Every row comes from one small tree of marks. Brackets hold a mark, then the marks that hang from it, in alphabetical order. Every link used is in the known rows. Which tree was each row made from?
In the rows, zero is written as 128.
Known rows:
(X (H (P B))): 123; 97; 156; 116; 111; 156; 119; 137; 120; 110; 123; 120; 131; 145; 116; 108; 88; 115; 133; 111; 117; 132; 114; 154; 153; 102; 159; 130; 123; 130; 122; 133; 128; 111; 113; 115; 109; 138; 127; 144; 122
(H G N T (V B)): 122; 102; 125; 122; 134; 141; 108; 120; 139; 135; 121; 182; 78; 127; 161; 103; 74; 114; 113; 119; 112; 193; 149; 166; 122; 163; 147; 153; 116; 39; 122; 116; 124; 106; 84; 114; 94; 210; 180; 210; 125
(H (P B) T): 113; 94; 148; 119; 112; 153; 143; 115; 118; 110; 122; 141; 118; 161; 131; 111; 91; 125; 110; 131; 120; 152; 121; 150; 120; 143; 168; 148; 100; 90; 142; 119; 155; 100; 91; 125; 101; 154; 149; 157; 113
(G (H P)): 125; 113; 162; 119; 146; 129; 117; 104; 138; 112; 127; 126; 115; 150; 143; 139; 79; 116; 112; 107; 144; 124; 134; 128; 145; 121; 160; 143; 117; 105; 130; 152; 137; 91; 101; 129; 98; 111; 135; 140; 118
(G (H V)): 130; 119; 146; 127; 150; 121; 105; 111; 144; 116; 134; 124; 105; 150; 151; 138; 81; 111; 106; 112; 130; 125; 132; 132; 148; 122; 146; 138; 127; 108; 130; 147; 121; 97; 105; 136; 100; 121; 138; 136; 127
(B N): 117; 139; 143; 139; 129; 130; 121; 120; 138; 111; 98; 150; 138; 126; 136; 136; 117; 104; 118; 110; 108; 121; 117; 151; 115; 111; 144; 119; 129; 124; 116; 157; 141; 105; 101; 128; 117; 136; 149; 116; 127
(G (H (V B))): 130; 120; 144; 128; 148; 121; 107; 102; 146; 128; 145; 129; 90; 154; 155; 134; 85; 108; 107; 116; 137; 135; 141; 137; 149; 113; 143; 139; 125; 105; 136; 144; 126; 112; 102; 136; 85; 121; 138; 145; 129
(X B H): 134; 111; 146; 117; 102; 156; 117; 136; 146; 111; 116; 111; 139; 128; 107; 95; 107; 97; 135; 108; 83; 132; 116; 128; 141; 109; 164; 117; 135; 142; 119; 137; 109; 119; 129; 112; 115; 134; 134; 135; 114
(X (H G N (P B))): 121; 95; 159; 107; 114; 162; 119; 142; 113; 109; 113; 141; 121; 125; 120; 107; 66; 114; 134; 96; 118; 155; 126; 170; 144; 123; 159; 144; 120; 94; 113; 134; 125; 106; 102; 104; 110; 181; 146; 174; 115
(V B (H G N P T)): 121; 89; 133; 111; 127; 140; 138; 109; 156; 162; 133; 182; 74; 141; 141; 118; 79; 131; 127; 127; 129; 190; 155; 166; 115; 148; 161; 150; 109; 41; 142; 116; 141; 94; 92; 101; 69; 194; 175; 207; 95
(V (B P)): 112; 129; 138; 132; 129; 134; 127; 88; 134; 137; 141; 154; 111; 138; 138; 124; 112; 114; 133; 127; 131; 145; 106; 147; 136; 102; 155; 137; 119; 103; 128; 143; 141; 127; 93; 132; 99; 120; 144; 143; 132
(G (H N (P (B V)) T)): 125; 98; 152; 122; 125; 165; 131; 106; 122; 95; 135; 137; 93; 142; 136; 135; 60; 126; 107; 126; 128; 134; 142; 153; 130; 153; 167; 152; 108; 83; 133; 144; 160; 83; 78; 126; 89; 156; 169; 153; 103
(H G N P (V B)): 95; 111; 152; 106; 144; 137; 99; 125; 137; 147; 121; 175; 81; 125; 159; 122; 46; 123; 135; 98; 130; 182; 135; 181; 144; 139; 158; 155; 105; 48; 114; 119; 124; 112; 91; 111; 87; 192; 154; 229; 142
(P (B N) H): 116; 118; 144; 119; 98; 148; 131; 126; 99; 83; 115; 119; 119; 136; 109; 117; 107; 121; 131; 125; 116; 125; 138; 184; 110; 103; 152; 139; 118; 161; 143; 142; 165; 116; 98; 117; 96; 157; 156; 92; 103
(B G N (V H)): 102; 137; 129; 148; 133; 179; 133; 91; 144; 103; 121; 167; 119; 127; 130; 154; 90; 117; 131; 117; 79; 127; 118; 168; 102; 118; 169; 105; 130; 135; 107; 168; 146; 103; 108; 129; 112; 132; 160; 115; 134
(H G N (P B) T V): 100; 88; 146; 110; 119; 158; 117; 128; 115; 118; 114; 162; 90; 140; 144; 112; 37; 124; 117; 112; 111; 189; 139; 180; 128; 174; 169; 165; 89; 44; 126; 109; 143; 93; 76; 109; 99; 212; 174; 218; 121
(X (B P V)): 94; 136; 140; 131; 119; 171; 134; 91; 134; 93; 131; 136; 128; 129; 124; 127; 80; 110; 142; 121; 93; 133; 88; 133; 133; 112; 182; 122; 120; 143; 120; 141; 135; 118; 104; 133; 124; 120; 150; 136; 133
(G (H N)): 139; 119; 152; 133; 142; 128; 116; 118; 138; 112; 127; 135; 110; 128; 134; 134; 96; 117; 114; 109; 132; 115; 140; 139; 140; 134; 145; 148; 130; 89; 122; 157; 131; 97; 101; 131; 99; 137; 147; 127; 109
(H G N P T (V B)): 105; 94; 141; 112; 135; 147; 105; 121; 137; 139; 116; 183; 74; 130; 164; 107; 43; 123; 121; 114; 120; 203; 150; 173; 132; 167; 165; 160; 99; 27; 120; 112; 132; 98; 77; 110; 86; 210; 179; 243; 127
(B (G (H T)) N P V): 100; 136; 143; 161; 133; 200; 124; 51; 126; 66; 126; 157; 115; 128; 147; 165; 57; 103; 116; 116; 85; 139; 118; 158; 115; 136; 189; 119; 114; 129; 102; 195; 178; 90; 69; 138; 123; 114; 190; 122; 126
(P (H N V)): 125; 113; 148; 122; 128; 138; 103; 153; 121; 105; 114; 140; 98; 107; 122; 104; 79; 135; 152; 117; 119; 138; 139; 173; 146; 130; 153; 151; 131; 112; 113; 124; 120; 106; 106; 112; 96; 173; 149; 142; 119
(H P): 110; 114; 158; 117; 140; 136; 124; 123; 133; 123; 116; 145; 129; 140; 137; 121; 88; 125; 130; 109; 130; 132; 110; 139; 141; 119; 162; 138; 118; 102; 123; 132; 130; 102; 108; 126; 106; 128; 127; 153; 135

Which tree is each row?
106; 93; 149; 115; 137; 150; 107; 134; 132; 122; 103; 179; 94; 125; 160; 110; 38; 124; 124; 103; 110; 193; 139; 167; 135; 177; 168; 159; 101; 34; 113; 114; 131; 83; 82; 106; 106; 208; 175; 230; 129 | (H G N P T V)
124; 125; 143; 130; 138; 142; 124; 84; 140; 130; 144; 145; 102; 146; 140; 124; 117; 108; 111; 119; 123; 142; 138; 143; 122; 115; 153; 139; 124; 98; 128; 162; 140; 130; 105; 134; 91; 108; 139; 125; 125 | (V (B (G H)))
131; 101; 133; 120; 123; 144; 113; 137; 121; 96; 116; 136; 101; 131; 138; 96; 83; 127; 130; 132; 114; 155; 142; 156; 136; 137; 160; 142; 127; 118; 131; 115; 128; 96; 104; 121; 99; 161; 158; 145; 117 | (P (H T V))
126; 105; 118; 128; 119; 135; 139; 90; 161; 150; 124; 173; 89; 152; 148; 128; 106; 111; 107; 131; 115; 183; 155; 159; 92; 128; 146; 126; 117; 82; 148; 134; 147; 94; 95; 112; 77; 178; 183; 168; 98 | (V (B N) (H G T))
99; 125; 148; 147; 121; 177; 111; 86; 119; 83; 103; 149; 114; 115; 129; 132; 67; 115; 143; 114; 78; 158; 125; 184; 120; 135; 192; 138; 108; 125; 99; 168; 170; 101; 78; 116; 118; 144; 181; 134; 123 | (B G N (P (H T V)))
104; 134; 144; 140; 133; 152; 127; 76; 132; 133; 140; 160; 112; 135; 134; 121; 108; 113; 137; 118; 115; 151; 109; 154; 126; 111; 168; 138; 115; 97; 117; 156; 148; 137; 95; 135; 106; 111; 141; 135; 137 | (V (B G P))
139; 104; 137; 133; 139; 131; 112; 96; 149; 125; 142; 137; 81; 157; 160; 123; 85; 107; 94; 130; 125; 151; 154; 134; 137; 137; 146; 139; 120; 89; 140; 137; 136; 100; 93; 136; 82; 133; 157; 156; 116 | (G (H T (V B)))
115; 107; 123; 137; 118; 148; 137; 70; 155; 145; 130; 174; 85; 149; 146; 141; 90; 110; 120; 132; 117; 189; 141; 162; 103; 127; 161; 130; 110; 84; 142; 144; 159; 94; 80; 112; 84; 174; 192; 172; 97 | (V (B N P) (H G T))
130; 104; 138; 126; 119; 156; 108; 129; 127; 114; 123; 151; 76; 112; 130; 90; 86; 136; 140; 129; 104; 166; 157; 182; 127; 149; 166; 153; 120; 86; 115; 123; 139; 113; 95; 112; 82; 180; 168; 156; 113 | (P (H N T (V (B G))))
122; 94; 155; 107; 129; 158; 110; 132; 127; 114; 109; 142; 137; 138; 138; 106; 73; 106; 126; 97; 120; 158; 123; 142; 152; 112; 160; 129; 129; 110; 114; 139; 112; 98; 109; 110; 115; 150; 138; 174; 128 | (X (H G P))
127; 118; 145; 136; 124; 153; 94; 124; 149; 126; 120; 140; 110; 128; 132; 112; 92; 102; 130; 105; 90; 144; 128; 164; 144; 103; 152; 116; 135; 122; 101; 149; 119; 122; 114; 121; 103; 141; 141; 153; 137 | (X (H (V (B G N))))
122; 91; 142; 124; 112; 154; 145; 117; 141; 138; 131; 151; 94; 141; 110; 124; 87; 143; 138; 126; 102; 151; 134; 171; 111; 160; 180; 148; 102; 63; 134; 128; 154; 95; 101; 108; 89; 173; 156; 160; 92 | (V (H N (P (B G)) T))
110; 122; 151; 138; 102; 210; 113; 105; 132; 87; 126; 133; 126; 96; 101; 114; 64; 108; 161; 106; 57; 135; 98; 157; 144; 124; 195; 120; 128; 131; 84; 161; 132; 122; 108; 112; 128; 142; 157; 144; 126 | (X (B G P V) (H N))
121; 122; 141; 125; 108; 199; 120; 115; 140; 89; 126; 123; 133; 120; 112; 101; 88; 101; 139; 107; 62; 132; 108; 142; 134; 115; 181; 107; 140; 154; 103; 152; 113; 125; 127; 123; 122; 126; 139; 131; 131 | (X (B G V) H)
124; 122; 151; 138; 146; 127; 104; 100; 144; 130; 145; 136; 80; 130; 145; 142; 68; 117; 122; 111; 133; 135; 139; 154; 154; 129; 154; 150; 119; 81; 118; 152; 135; 107; 87; 127; 88; 140; 155; 158; 121 | (G (H N (V (B P))))
110; 114; 144; 125; 105; 198; 117; 112; 126; 87; 120; 140; 125; 101; 115; 114; 49; 101; 151; 103; 83; 158; 105; 152; 146; 118; 180; 123; 130; 124; 97; 148; 120; 109; 99; 107; 124; 170; 171; 169; 119 | (X (B P V) (H G N))
127; 95; 135; 113; 125; 151; 109; 142; 115; 98; 107; 157; 95; 113; 141; 95; 63; 125; 134; 121; 116; 181; 155; 170; 128; 156; 162; 156; 123; 83; 123; 118; 125; 93; 94; 106; 99; 204; 179; 172; 106 | (P (H G N T V))
101; 122; 135; 141; 128; 191; 134; 86; 151; 106; 118; 173; 108; 134; 137; 149; 69; 123; 127; 122; 79; 142; 127; 170; 98; 138; 185; 110; 118; 118; 110; 158; 164; 87; 94; 123; 103; 144; 170; 144; 127 | (B G N (V (H P T)))
134; 97; 154; 120; 140; 140; 126; 103; 139; 108; 125; 132; 108; 155; 149; 130; 77; 116; 99; 120; 133; 141; 143; 126; 136; 143; 163; 145; 115; 89; 138; 146; 148; 82; 91; 128; 96; 127; 156; 150; 111 | (G (H P T))
100; 149; 136; 148; 137; 183; 125; 92; 131; 82; 110; 166; 132; 120; 139; 144; 91; 108; 122; 111; 80; 122; 109; 166; 105; 117; 167; 107; 131; 139; 98; 173; 147; 114; 99; 138; 126; 125; 156; 111; 149 | (B G N V)
120; 108; 141; 109; 128; 139; 103; 137; 120; 117; 119; 152; 83; 113; 141; 100; 71; 124; 143; 114; 129; 173; 153; 182; 135; 127; 151; 154; 123; 93; 120; 120; 118; 117; 99; 109; 86; 191; 160; 166; 119 | (P (H G N (V B)))
104; 117; 162; 123; 143; 131; 100; 148; 138; 133; 114; 154; 101; 116; 138; 126; 57; 135; 145; 101; 117; 139; 119; 170; 153; 144; 165; 150; 115; 65; 102; 122; 122; 103; 96; 112; 102; 166; 137; 192; 139 | (H N P V)
126; 122; 129; 135; 123; 127; 134; 102; 167; 159; 135; 156; 93; 144; 129; 141; 122; 119; 127; 128; 117; 139; 140; 161; 109; 103; 142; 118; 127; 107; 140; 142; 144; 110; 106; 116; 76; 145; 155; 135; 109 | (V (B N) H)
118; 109; 159; 122; 152; 127; 103; 111; 144; 118; 132; 126; 101; 153; 155; 141; 56; 117; 113; 103; 137; 132; 135; 136; 155; 125; 159; 141; 115; 99; 128; 145; 131; 92; 101; 129; 93; 119; 136; 160; 130 | (G (H P V))
111; 127; 135; 138; 114; 186; 140; 81; 114; 73; 130; 136; 115; 148; 131; 143; 89; 106; 97; 127; 92; 126; 132; 168; 99; 130; 165; 124; 116; 137; 129; 166; 175; 109; 87; 140; 106; 131; 166; 102; 118 | (P (B (G (H T)) N V))
100; 96; 147; 121; 122; 161; 122; 110; 120; 113; 124; 142; 101; 161; 137; 112; 66; 124; 117; 120; 95; 163; 124; 166; 126; 157; 180; 149; 91; 83; 127; 118; 153; 105; 90; 126; 104; 151; 146; 179; 134 | (H (P (B G)) T V)
133; 88; 152; 124; 124; 159; 101; 141; 141; 118; 117; 135; 116; 137; 140; 98; 65; 114; 126; 110; 100; 155; 125; 143; 158; 131; 167; 126; 125; 102; 107; 119; 118; 92; 105; 113; 107; 156; 145; 187; 129 | (X (H P T V))
90; 140; 144; 134; 119; 188; 132; 77; 130; 88; 132; 137; 130; 124; 124; 128; 81; 109; 144; 115; 75; 138; 90; 140; 125; 125; 195; 122; 115; 136; 109; 156; 137; 127; 107; 133; 128; 112; 148; 131; 137 | (X (B G P V))
110; 142; 140; 137; 130; 148; 121; 89; 143; 132; 123; 163; 117; 133; 137; 125; 127; 105; 120; 113; 101; 140; 129; 165; 106; 109; 151; 125; 121; 106; 116; 165; 151; 134; 101; 129; 98; 127; 147; 129; 136 | (V (B G N))
92; 120; 156; 119; 125; 138; 112; 124; 126; 119; 119; 134; 111; 150; 136; 137; 64; 118; 126; 105; 114; 136; 113; 178; 135; 120; 165; 138; 100; 116; 127; 126; 151; 110; 91; 122; 100; 148; 136; 167; 141 | (H (P (B N)) V)
121; 100; 126; 125; 137; 143; 112; 131; 131; 116; 106; 175; 100; 122; 155; 104; 66; 114; 112; 113; 104; 184; 140; 161; 128; 173; 151; 151; 117; 44; 113; 119; 117; 91; 87; 116; 113; 206; 178; 199; 123 | (H G N T V)
